Each row was made from one walk, in order. Every step used is in the known rows, and no mark comes twice. Write each row's walk.
(in the rows, 128 means zero)
Known rows:
f, r: [147,139,114,118,74,152,166,117,113,183,122,118,131,107,183,160,90,148,132,124,114,122,71,138,144]
s, l, d: [154,134,115,133,83,172,192,123,108,150,132,89,131,89,182,142,141,150,113,111,147,129,100,144,160]
c, j, s: [181,127,122,138,87,107,130,142,98,192,141,103,111,115,175,152,80,152,147,108,147,135,94,113,119]
l, s, q, r, f: [162,134,115,108,66,142,73,196,96,203,145,107,144,100,160,147,118,157,178,102,131,138,56,152,174]
c, j, s, l, d: [183,129,119,137,83,149,162,143,101,170,136,91,125,105,189,144,110,150,130,111,157,135,106,134,140]
l, s, j: [160,133,109,126,80,176,176,174,103,175,149,106,122,51,190,135,119,157,168,89,110,139,77,139,184]
f, r, q, s, j, c: [140,132,122,108,79,151,64,153,85,166,134,107,163,95,206,156,94,148,145,105,108,124,69,156,204]
s, q, r: [149,139,117,111,78,138,104,137,92,186,135,96,152,123,159,149,139,150,130,102,146,128,56,123,155]
d, l, s: [184,133,113,131,80,157,166,163,107,169,137,100,117,53,164,147,84,155,153,99,129,132,83,159,198]
l, s, j, c: [163,125,115,131,80,164,157,172,96,141,148,100,129,63,194,139,109,153,156,91,93,111,86,144,201]
p, c, l, d: [189,139,117,131,79,157,161,136,113,154,130,81,119,110,168,171,131,150,116,82,166,126,80,140,185]
r, f: [139,130,116,130,75,127,130,150,105,177,144,108,118,97,170,152,104,158,152,112,134,135,89,144,153]
q, r, f: [147,134,121,123,73,126,72,152,96,204,143,115,128,104,161,159,113,161,162,106,146,136,73,131,150]
p, c, j, s, l, d: [188,131,120,128,76,157,145,149,109,153,135,71,128,108,195,158,117,148,123,121,163,130,106,128,148]
p, c, l: [175,141,115,125,77,135,134,150,104,169,145,80,121,105,170,176,107,152,118,86,166,119,85,142,174]
f, r, q, s, j, c, l: [161,136,120,111,78,137,57,173,73,188,143,113,159,101,199,164,72,148,143,72,128,124,68,178,218]
c, j: [162,139,117,137,86,128,155,135,82,182,139,108,113,98,167,161,112,155,134,105,121,126,83,111,117]
c, l: [168,138,115,136,86,124,154,141,93,188,147,106,118,100,163,158,99,153,126,74,158,127,86,148,163]
r, q, d, l: [157,138,128,123,83,130,88,154,99,126,124,77,149,92,158,163,66,156,122,98,131,158,77,146,200]
q, s: [154,141,120,125,83,136,89,111,102,196,132,106,129,90,163,157,129,154,143,101,166,140,85,137,145]
f, r, q, d: [145,144,128,107,79,140,87,150,112,152,110,97,158,114,165,171,70,150,131,112,100,155,59,132,161]
c, j, s, q: [171,129,117,124,80,112,134,159,91,178,141,88,136,137,177,143,96,147,137,109,143,135,78,129,138]
j, s, l: [154,125,116,129,83,131,148,143,111,176,150,87,134,95,194,137,89,150,128,122,168,132,116,149,147]
f, r, q, s: [144,142,123,102,84,138,58,132,101,213,120,116,155,102,173,166,93,146,141,116,140,146,59,155,164]
j, c: [150,127,122,136,86,130,150,121,100,136,136,96,127,101,173,153,109,150,118,108,118,102,96,132,165]

Write each row's walk:
[178,133,121,116,78,114,73,157,84,206,139,98,144,139,165,150,108,150,147,102,155,134,62,113,135]  c, j, s, q, r
[179,138,115,110,72,154,100,173,92,186,136,95,149,89,156,146,112,152,152,95,140,133,53,150,198]  d, l, s, q, r
[171,124,114,132,75,165,150,176,90,131,148,94,131,53,196,140,88,155,154,90,101,113,89,159,231]  d, l, s, j, c
[176,139,114,127,68,178,133,188,99,138,139,89,134,46,185,144,86,163,168,80,112,156,78,147,215]  q, d, l, s, j
[168,136,118,131,78,134,85,157,72,174,153,104,138,89,190,156,103,155,142,60,154,120,90,162,204]  q, s, j, c, l
[135,142,119,99,80,151,71,148,93,204,133,102,169,86,194,159,96,146,128,126,150,141,82,172,163]  f, r, q, s, l
[171,125,118,135,84,155,172,130,119,160,135,86,129,102,188,136,114,147,125,114,167,137,108,146,161]  j, s, l, d
[178,132,120,131,70,167,114,186,92,106,139,84,140,58,189,148,78,160,157,83,94,128,88,149,229]  q, d, l, s, j, c
[182,137,116,141,86,148,181,128,104,172,132,103,115,106,160,155,123,151,124,70,158,132,81,147,176]  c, l, d
[177,130,117,141,81,157,170,146,88,141,141,99,126,100,186,148,121,151,128,62,135,117,85,151,211]  s, j, c, l, d
[187,137,124,126,68,120,87,169,87,133,128,70,147,122,170,156,57,156,137,97,142,154,82,138,174]  c, j, s, q, d, l
[169,129,117,132,82,124,137,157,90,187,152,92,128,97,194,145,84,151,134,118,155,131,114,135,123]  c, j, s, l
[199,140,112,121,77,153,145,187,112,181,146,88,117,71,165,169,100,152,148,81,146,123,78,153,187]  p, c, l, s
[164,134,110,114,79,156,170,174,107,169,138,92,138,89,165,138,123,148,145,102,117,131,66,152,175]  l, s, q
[176,132,124,125,88,148,86,159,80,163,138,99,147,100,182,155,118,149,135,59,149,135,73,166,226]  r, q, s, j, c, l, d
[184,141,122,109,73,160,101,188,111,155,116,98,150,69,165,163,42,153,157,104,97,155,59,164,210]  f, r, q, d, l, s
[166,142,123,133,73,140,116,133,101,124,124,81,134,90,160,162,76,160,127,97,137,149,89,136,182]  q, d, l
[152,141,119,106,80,175,105,134,104,187,119,102,162,95,189,156,119,144,126,120,149,145,77,167,176]  f, r, q, s, l, d
[176,136,122,115,79,160,85,157,84,175,127,111,156,109,194,161,97,146,139,71,133,132,62,174,226]  f, r, q, s, j, c, l, d
[172,131,119,138,85,116,139,145,86,159,147,101,124,106,169,160,89,150,119,74,139,103,94,154,182]  j, c, l
[160,141,117,126,80,172,130,118,103,173,129,94,140,83,179,148,150,151,125,107,170,139,98,152,160]  q, s, l, d
[196,132,116,133,84,138,146,182,97,173,147,107,118,73,163,154,85,151,150,69,122,109,86,164,194]  j, c, l, s
[170,144,118,114,72,156,121,180,111,136,125,80,149,96,154,149,109,155,149,93,109,151,66,136,168]  l, s, q, d
[170,132,108,130,75,176,170,179,96,163,148,99,125,41,194,135,96,158,165,88,118,140,79,156,218]  d, l, s, j
[133,139,117,103,80,160,71,152,91,202,133,114,160,87,202,153,103,150,154,104,129,153,58,153,187]  f, r, q, s, j
[172,139,115,108,77,153,107,170,99,197,136,101,146,97,154,146,134,151,154,97,132,131,51,134,169]  l, s, q, r
[170,142,118,126,78,139,133,146,92,162,137,82,118,103,174,179,121,153,125,117,128,117,83,105,128]  p, c, j
[166,130,121,113,78,121,82,143,103,196,137,93,148,138,165,143,112,149,141,105,166,136,65,124,154]  j, s, q, r
